Every row comes from one small tree of marks. The marks that hang from a mark follow it in brackets, in alphabetical order. Every link used is in the known rows. Which tree was each row made from?
Known rows
popa{tize}: [  7  -3 -12 -18  12  -7   8   8  -4  -4  -7   5  -1   3 -14 -11   1  -1
   8  -8  12  12   7  14   3  -7  12   3   1   0   5  12  -4 -12 -10 -17
  12]
lakosor{navir resik sivod tevul{fuvovo zokid}}: [  1  -1   3  -9   5  -6  13  25 -18  -6   5  -2  -4   6 -18   0   3 -12
  12 -12  21  -3   4  14   3 -15  19  -1  -5  -6  -7  13  -1   1 -15   4
 -12]
fuvovo{tevul{zokid{lakosor{navir}}}}: [  1  -4   0 -10  14  -8  10   1 -17 -14  -7   0   1   2 -20  -2   4  -7
   4 -17  11   3  12  10   4  -8   4  -2  -2 -10 -12  18  -4  -2 -16 -16
   5]
tize{mifidef popa rutu}: [  6  -7 -16  -6  14  -3   8   0 -19  17  -5  -6  -7  -4 -18  -7  -3   7
   6  -8  11  21  -4  11   7 -11   9  -3   9 -13  -2  17  -6 -16  19 -26
  40]
subeso{fuvovo{tevul} zokid}: [  8  -3  -7 -13  11  -6  14 -10  -2 -18 -16   0  -1  -4 -17  -2   5  -6
   3   0  14   4 -15  12   4  -5   5  -4   3  -3   6  15  -3  -5  17 -15
  23]
zokid{lakosor{navir resik} tevul{fuvovo}}: [ -6  -1  -3   0  10   3  10   0 -21 -14  -7   1  -4   5 -19  -5  -8 -13
   9  -9  11   8   5  20   3  -9  17  -1   3  -1  10  11  -2  -5 -27 -14
   3]
resik{lakosor}: [  5 -12 -19 -19   8  -3   8   8  -2   7  -3   4   2   5 -15 -10   2   1
  -4  -7   8   1  11  17   2  -6   8  -2   0  -1  -5   9  -6 -18   6 -22
  10]
popa{navir tize{rutu} zeze}: [ -4  -8  -2 -14 -12 -10   8  15 -11  -1  -9  -1   3  -1 -17 -12   3   1
   2  -2  16  13   4  10   0 -10  14   0  10 -10   5  18  -6  -5 -27 -14
  14]
resik{lakosor{navir sivod}}: [  5 -13 -17 -18   9  -8  10  19  -4   5   4   2   1   3 -14  -8   1  -4
   5  -9  12  -2   8  14   2 -11  12  -1   0   1 -14  14  -5 -17   8  -5
   8]
resik{lakosor{navir sivod zokid{tevul{fuvovo}}}}: [  0 -12 -11 -14  12  -6  11  18  -5  -2   0   2   2   4 -16  -2  -2  -5
  11 -10  15  -7   3  15   5 -13  13  -5   0   4  -4  16  -5 -13  11  -7
  -1]
subeso{fuvovo zokid}: [ 12  -2 -12 -16   6  -4  12  -8   4 -14 -13   2   1  -3 -16  -4   3  -4
   4   4  15   3 -16  15   3  -4   8  -3   6   2   8  13  -1  -9  14 -17
  26]
lakosor{navir sivod tevul zokid}: [  2  -9  -2 -15   0  -8   8  22  -2   3   5   3  -1   6 -13   0   2  -9
  14  -9  25  -2 -10  11   6 -11  15  -4  -3  -6  -5  20  -5  -3  -3  10
  -6]
fuvovo{sivod{lakosor{navir}} tevul}: [ -3  -9  -7  -8  23 -10  15   2  -4 -11 -10   0  -4   4 -13  -4  -2 -12
  -2 -14  12   3   0  11   2  -5   5  -4  -2  -2 -10  12  -9 -10  -9 -10
 -11]
resik{lakosor{navir sivod tevul{fuvovo} zokid}}: [  0  -9  -8 -18   7  -5  10  25  -4   7   4   2   0   7 -14  -1   2  -6
   1 -13  20  -4   3  14   3 -12  13  -4  -3  -1  -9  15  -6 -11  11  -2
  -3]
tize{rutu}: [  6 -10 -16 -14  -1  -2   6  -2  -7  13  -5  -3  -2   1 -15 -11   3  -1
   2   1  12  13  -1  12   3  -7   8  -1   3  -6  -4  14 -10 -15   1 -11
  29]
popa{zeze}: [  4 -14 -16 -11 -10  -7   5   8  -6   0  -3   2   7   6 -18 -11   2  -1
   0  -2  15   8  -3  17   1  -6  12  -6   5  -5  -2  12  -6 -11 -11 -20
   3]
tevul{fuvovo{sivod} zokid{lakosor{resik}}}: [  6   0   0  -7  13  -3  15   4 -13 -22 -12  -3   1   7 -19   0  -1  -8
   8 -15  10  -6   2  14   0  -8   7   1   1   4 -10   6  -1  -9 -27 -19
  -8]
resik{lakosor{sivod tevul zokid}}: [  5 -12  -9 -17   4  -4   8  21  -2   8  -3   3   3   7 -13  -4   4  -3
   7 -13  17  -8  -3  14   4  -8  11  -3  -6  -2  -8  12  -5 -13  12  -8
   1]
popa{navir tize{mifidef} zeze}: [ -4  -4  -3 -14  -1 -15   8  23 -15 -16  -5   1   2  -3 -18 -13   1   3
   9  -4  13  10   0  11   0 -10  17  -2  10  -9  10  16  -1  -1 -23 -21
   4]
zokid{tevul}: [  3 -10 -12 -13  10  -1   7  -4 -10  -5  -6   1  -1   4 -17  -9  -2  -4
  10  -3   8   8   0  18   4  -5  15  -5   2   0   8  10  -7 -14  -4 -20
   7]
tebab{maram sivod{lakosor{zokid}} tevul{fuvovo}}: [  3   0 -11 -15   8  -7   1   5  -6  -7  -9   5   1   4 -16  -9  -1 -10
   0 -16  12  12  15  12   4 -14  20   1   0  16  -8  11  -5  -7  13 -27
 -10]
zokid{lakosor{navir resik sivod} tevul{fuvovo}}: [ -2  -3  -2   1   9   0  11   7 -22 -18  -5  -2  -3   5 -19  -4  -8 -15
  18 -11  13   3  -2  18   4 -12  19   0  -1   3   1  11  -2  -6 -23  -3
   5]
tebab{maram sivod tevul zokid{lakosor{navir}}}: [  4   2  -2 -23   4  -4   0   6 -10  -3 -16   7   1   3 -19 -10   0  -8
  17 -14  11  19  28   5   4 -16  18   5   6   1 -24  20   1 -12   2 -15
 -20]
fuvovo{sivod{lakosor{resik}} tevul{zokid}}: [  1  -6  -1  -4  22  -9  17   5 -10 -19 -17  -1   0   3 -16  -1   2 -11
   7 -16  10  -9   2  12   3  -6   4  -2  -6  -4  -8   8  -4  -4 -17 -19
 -19]
zokid{lakosor{resik} tevul{fuvovo}}: [ -1  -2  -5   0   9   5   9  -3 -21 -16 -12   0  -3   6 -19  -6  -7 -10
   9  -9   9   6   0  21   3  -7  15   0   0   2  10   6  -2  -7 -25 -20
   8]
tebab{sivod tevul zokid}: [  5  -3 -11 -31  -2  -4   1   9   2   2 -20   9   4   2 -18 -13   5   0
  18  -9   9  16  18   7   4 -13  14  -2   3  -5 -16  16  -2 -21   6 -18
 -14]
lakosor{navir resik tevul{fuvovo{sivod}} zokid}: [ -6  -5   0  -7   6  -3  14  15  -5   0  -2   3  -6   7 -13   2   0 -11
   4  -6  25  -4  -5  16   3 -10  14  -2   0 -10  12  13  -3   0 -17   2
 -29]
tevul{fuvovo{sivod} zokid{lakosor{navir resik}}}: [  3   1   1  -7  15  -5  16   6 -13 -20  -8  -2  -1   6 -19   1  -2 -10
   7 -15  12  -4   7  13   0  -9   7   0   3   1 -11  10  -1  -8 -28 -15
 -11]
resik{lakosor{navir sivod tevul}}: [  2 -10  -9 -18   7  -5   9  22  -6  11   4   1  -2   7 -13  -7   3  -6
   1 -13  16   0   7  14   3 -10  14  -3  -4  -5 -14  13  -6 -15  12  -4
   3]
tize{mifidef popa{navir} rutu}: [  0  -8 -10 -10   8  -6  10   2 -20  11  -4  -6  -7  -8 -19  -6  -4   9
   2  -7  11  18   0  10   5 -10   9  -3  13 -14   1  18  -6 -11   4 -22
  36]
resik{lakosor{navir sivod{fuvovo} zokid{tevul}}}: [ -1 -12 -12  -7   3  -5   7  21   2  -3   1   5   2   5 -16  -2  -3  -6
  14  -4  13  -7  -4  15   6 -10  11  -4   2   4   0  18  -7  -9  18  -3
   1]
subeso{fuvovo{sivod tevul}}: [  7 -12  -8  -5  12  -8  14  -7   2 -19 -14  -1  -3   3 -14   0   2  -5
   9  -5   8  -1 -16  14   2  -3   5  -2   3  -2   0   8  -9  -1  12 -11
  -7]
sivod{lakosor{navir tevul zokid}}: [ -5  -2  -8 -13   6  -4   7  13   1   3  -3   9  -1   6 -13  -4  -2 -11
  -6 -12  22   4   4  17   4  -5  12  -7  -3  -4   3  16  -5  -4 -14 -15
  -3]
tevul{fuvovo zokid{lakosor{resik sivod}}}: [  9   0  -2  -9   5  -4  11  11 -18 -21  -6  -2   3   5 -21  -2  -1  -7
  12 -16  12  -4   5  15   2 -11  10   1  -3   5 -12   9  -1  -6 -24 -15
   7]
sivod{fuvovo{tevul{zokid{lakosor{navir}}}}}: [  0  -3  -4   0   1  -6   5   7  -4 -17  -2   3  -2   7 -20  -3  -1  -8
   3  -7   9   7   1  13   4  -5   2  -2   3  -4  -3  19  -9   1  -4 -11
   8]
resik{lakosor{navir}}: [  0 -10 -17 -19   9  -6  10  11  -2   9   1   5   0   4 -15  -9   2  -2
  -5  -7  11   3  15  17   2  -8   9  -2   3  -4  -6  14  -6 -17   5 -16
   5]
tebab{maram zokid{tevul}}: [  7  -9  -8 -21  11   0   4  -1 -13  -6 -10   4   0   4 -20  -7  -5  -2
  16   0  11  12  17  15   5 -12  15  -1   7   4  -2  14  -3 -10   0 -17
 -14]
tebab{sivod{lakosor{navir}} zokid}: [  5  -5 -15 -21   2  -7   5   9   2  -6 -16  10   3  -4 -17 -12  -3  -6
  13 -11  15  10  18  10   4 -13  11  -5   1  -2 -17  18  -2 -20  -2 -19
  -6]
sivod{fuvovo{tevul{zokid}} lakosor{resik}}: [ -3  -1  -9   5   0  -4   6  12  -4 -19  -8   7  -1   5 -19  -5  -3 -12
   0  -7  10   0   3  19   5  -5   5  -2  -4   0   7  11  -7   5 -10 -20
   2]
tebab{maram sivod zokid{lakosor tevul{fuvovo}}}: [ 10  -4  -4 -12   9  -1   2  -5 -18 -18 -19   2   0   1 -21  -9  -7  -8
  21 -13  10  13  17  11   5 -15  17   2   4   9 -15  13   0 -17   3 -22
  -7]
tevul{fuvovo zokid{lakosor{navir resik}}}: [  2   3  -1  -8   8  -3  12   8 -17 -16  -4   1   1   4 -21  -1  -1  -8
   3 -14  13   1  15  16   2 -11   9  -1   2  -1  -6  13   0  -3 -29 -19
   2]

Which tree is each row?
[  5  -7  -6   5  -5  -3   7  12 -12 -17  -7   2   0   6 -18  -6  -5 -11
  16  -7  11   0 -11  16   4  -6   9   5  -4  -1  -4  11  -4  -1 -17   1
  13] -> zokid{lakosor{resik sivod{fuvovo{tevul}}}}
[  7  -6  -6 -19   9  -3   9  21 -10   1   0  -2   1   9 -16  -3   6  -2
   2 -18  12  -4   8  14   2 -11  12  -4  -6   2 -18   8  -5 -16  11 -15
   4] -> resik{lakosor{sivod tevul{fuvovo zokid}}}
[ -2 -11  -9  -6  -2  -8   8   7 -21  11  -5  -7  -2  -6 -21  -7  -3   8
   1  -6  14  19  -4  11   4 -11  12  -6  15 -17   0  19  -6 -10   1 -26
  31] -> tize{mifidef popa{navir zeze} rutu}
[ -4  -7  -7 -17  12  -3  12  17   0   8  -1   3  -3   9 -12  -1   2  -5
  -7 -13  18  -3   5  15   2  -9   9  -5   0  -4  -3  13  -6 -15   7 -10
 -14] -> resik{lakosor{navir tevul{fuvovo{sivod}} zokid}}
[ -3  -6  -4 -17   2  -5   8  12   0   7   2   6  -2   6 -13  -2   2  -7
   1  -7  23   4  -1  14   4  -7  12  -5   1 -12   5  20  -5  -2  -8  -3
  -9] -> lakosor{navir tevul zokid}
[ -2  -2 -10  -8   3   0   8  10  -8   2  -7   7  -2   6 -14  -9  -2 -11
  -4 -10  16   4   4  21   2  -4  15  -2  -7  -4   7   5  -4  -5 -20 -20
  -1] -> sivod{lakosor{resik tevul}}
[ -5   2  -3  -9   7  -3  10  15 -10  -1  -4   6  -2   4 -16  -5   0 -13
  -2 -13  19   1  14  18   3  -7  15  -4  -5  -7   2  12  -2   0 -23 -19
  -9] -> sivod{lakosor{navir resik tevul{zokid}}}
[  6 -13 -12 -17   2 -13  10  18   1  -4   4   4   3   0 -14  -2  -2  -6
  18  -5  21  -5  -7  11   6 -12  12  -3   1   0  -5  21  -4  -4  -7   9
   0] -> lakosor{navir sivod zokid}
[  2  -8 -10 -17  12   0  10  11  -4   7  -4   0  -4  11 -13  -6   3  -2
 -10 -13  11   2   5  16   0  -6  10  -3  -2  -1  -8   5  -8 -22  10 -18
  -3] -> resik{lakosor{tevul{fuvovo{sivod}}}}
[ 10  -5   0 -17   3  -6   8  17 -11  -3   0  -2   1   8 -17  -3   6  -5
  14 -14  16  -1  -3  10   4  -9  15  -3  -6  -3 -16  11  -4  -8  -1  -5
   3] -> lakosor{sivod tevul{zokid}}
[  6  -7  -8  -5   6  -4  12   1  11 -14 -15   4  -1   6 -12   1  -1  -8
   6  -6  15  -4 -19  17   2   0   9  -5   1   4   4   7  -7  -1   7 -17
 -10] -> subeso{fuvovo{sivod{lakosor{tevul zokid}}}}
[ -4  -4  -1 -10  -5 -12   7  21 -18  -6  -7  -4   0  -5 -18 -14   3   3
   9   0  13  14  -3   8   1 -12  16  -1  11 -13   8  19  -4  -2 -16 -18
  18] -> popa{navir tize{mifidef rutu} zeze}
[ -1   4  -1 -21   7  -3   5   8  -7  -2  -7   5   3   9 -19  -5   5  -5
   6 -14   8  11  16  11   2  -8  12  -2   3  -4 -12  16  -2  -6 -16 -22
  -2] -> tebab{tevul{zokid{lakosor{navir}}}}
[ -3  -7  -2   0 -12  -5   7  29   0  -3   5   6  -4   7 -15   0  -2 -14
  18   0  24  -6 -17  15   6 -11  15   1  -3  -7  11  19  -4   9  -4  17
 -13] -> lakosor{navir resik sivod{fuvovo} tevul zokid}
[ -1  -6 -13 -10  12  -6  14   8   0 -11  -5   3  -2   5 -13  -3  -6 -10
  -1  -8  16  -1  -2  17   1  -8   9  -3   1   7   2   8  -6 -11 -17 -11
 -12] -> tevul{fuvovo{sivod{lakosor{navir resik zokid}}}}
[ -5  -3  -2   0   9   2   9  -1 -19 -10 -10   2  -3   3 -19  -6  -6 -13
  14  -7  11   6   4  19   4  -7  16   0   2  -6   9  13  -1  -4 -26 -14
   2] -> zokid{lakosor{navir resik} tevul}
[-10  -4 -11   7  -2  -5   7  16   3 -14  -4  11  -2   3 -16  -3  -7 -15
  -1  -3  17  -1  -3  19   6  -6   6  -3  -2  -3  16  18  -8  10 -11  -8
  -6] -> sivod{fuvovo{tevul} lakosor{navir resik zokid}}
[ -4  -4  -4 -16   4  -3   9  13  -3   4   4   4  -4   7 -14   0   1  -7
  -5  -9  24   6   1  15   4 -10  13  -7   1  -7   6  18  -6  -4  -9  -4
  -8] -> lakosor{navir tevul{fuvovo} zokid}
[  0  -4  -4   0   7   4   8  -4 -19 -12 -14   2  -1   4 -19  -8  -5 -10
  15  -7   9   3  -1  20   4  -5  16   1  -1  -3  10   8  -1  -6 -25 -19
   7] -> zokid{lakosor{resik} tevul}
[  7  -1  -2  -7   1  -7   7  13  -6 -17  -2   2   3   5 -20  -2  -1  -8
  14 -12  11  -1   2  11   4  -8   7  -1   2   2 -17  18  -3  -4 -14  -9
  10] -> tevul{zokid{lakosor{navir sivod{fuvovo}}}}
[  7   3  -3  -6  10   2  11 -14  -5 -22 -22   0   0  -1 -18  -2  -1 -10
  12  -2  12   5 -18  16   4  -2  11  -4   5   4   9  13   0  -8   6 -23
  29] -> subeso{fuvovo zokid{lakosor tevul}}
[  3  -4  -9  -5   2  -8   6  19 -18   2  -9  -5   0   0 -17 -15   5   0
  14  -1  13  19  -7   9   3 -12  15  -2   6 -10   4  17  -4  -8   4 -23
  21] -> popa{tize{mifidef rutu} zeze}
[ -1   0  -2 -17   8 -10  10  14 -15  -6  -6  -2  -6  -7 -15 -12   1   3
  10  -2  10  14   3   7   3 -11  13   3   8 -10   8  18  -4  -5 -12 -13
  26] -> popa{navir tize{mifidef rutu}}
[  8   2  -3  -9  13  -4  17  -9   5 -21 -19  -1  -2  -1 -15   1  -1 -12
   8  -3  16   0 -21  11   1  -2   6  -1   8   3  -3  15   0 -11   2 -10
  15] -> subeso{fuvovo{sivod} zokid{lakosor{navir}}}
[-10   0  -8   4  -9   0   4  21   6  -4  -1  12  -4   8 -14  -3  -6 -15
  -2  -2  21   2  -6  21   5  -4  11  -4  -1  -2  17  15  -7   7 -11  -9
  -8] -> sivod{fuvovo lakosor{navir resik tevul zokid}}
[  2 -10 -10 -10   7  -9   9  22  -3  -5   3   1   0   5 -17  -3   2  -6
   7 -10  10  -4   7  12   4 -11   7  -2   0   0 -14  18  -8  -9  16  -5
   5] -> resik{lakosor{navir sivod{fuvovo{tevul{zokid}}}}}
[  3  -5  -6 -17   6   4   5   0 -10  -9 -19   6   2   5 -20  -7  -5  -3
  18  -6   9  11   9  15   4  -7  10  -4   3  -3  -5  14  -1 -16 -18 -19
   0] -> tebab{zokid{lakosor tevul}}
[  3  -8 -13  -8  12  -6  13   4   0  -8 -12   3  -1   5 -12  -7  -5 -10
   4  -7  12  -3  -5  17   1  -3   9   0  -1   4   0   4  -5 -14 -17 -16
 -11] -> fuvovo{sivod{lakosor{resik}}}
[  5   0   2  -5  19  -6  18 -10  -2 -25 -21  -3  -4  -1 -16   3   1 -14
   7  -6  15   0 -20   9   3  -3   3  -1   5  -3  -4  17  -1  -6   6  -8
  11] -> subeso{fuvovo{sivod tevul} zokid{lakosor{navir}}}
[  1  -6  -3  -5  11  -2   8   4 -16 -14  -6  -1   0   5 -18  -5  -6 -13
  20 -12  11   5  -4  14   5  -8  17  -2   1   2  -8  16  -4 -10 -14  -5
  13] -> zokid{lakosor{navir sivod} tevul}
[ -7  -1  -8  -8   5  -2   9  13  -7   3  -3   7  -4   5 -14  -8  -2 -14
  -6 -10  19   6   9  20   3  -6  16  -3  -5  -7   6  10  -3  -3 -21 -14
  -5] -> sivod{lakosor{navir resik tevul}}
[ -6  -8  -5  -4  11  -4  15   8  -7 -10  -6   3  -3   2 -16   0  -5 -11
  15  -1  18  -6  -4  18   5 -11  15  -2   4  -4  20  14  -2   0 -17  -4
 -24] -> lakosor{navir resik zokid{tevul{fuvovo{sivod}}}}
[  4   2  -7 -13  -6  -7  -1  10   4  -9 -10   5   2   5 -19  -9   6  -5
  14 -11   5  10   7   8   4  -9  12  -1   4   1 -10  15  -6 -11  16 -23
  -1] -> tebab{sivod{fuvovo} tevul{zokid}}
[  4 -10 -17  -6   8  -8   7   9 -17   4  -3  -2   1   0 -20  -7  -5   6
   5 -11  13  16  -5  17   5  -9  12  -7  10 -10   1  14  -2 -13   9 -34
  15] -> tize{mifidef popa{zeze}}
[ -4   2   2 -11   6  -2  12  16 -16  -2   2   1  -6   6 -18  -2   4  -9
   0 -10  19   3  13  17   2 -11  16  -2  -1 -12   4  12  -1   1 -19  -9
 -16] -> lakosor{navir resik tevul{fuvovo zokid}}
[  0 -10  -9  -6   3  -2  10   4  -8  -7 -11   6   2   0 -17  -4  -2  -6
  19   0  15  -6  -6  20   6  -8  14  -1   0  -6  24  11  -1   1 -17 -13
  -9] -> lakosor{resik zokid{tevul}}
[ -2 -12  -7   2  -6 -11  10  24  -2 -13   3   6  -1   1 -16   0  -4 -12
  21   1  20  -9 -14  14   7 -13  10   1  -1  -6   9  21  -5  11  -6  17
  -9] -> lakosor{navir resik sivod{fuvovo{tevul}} zokid}
[  1  -2  -6  -6  11   3   6  -6 -17 -15 -10  -1  -2   8 -19  -6  -7  -8
   5 -12   8  11   0  18   2  -6  13  -3   2   6   2   9  -5 -14 -16 -23
  16] -> zokid{lakosor tevul{fuvovo}}
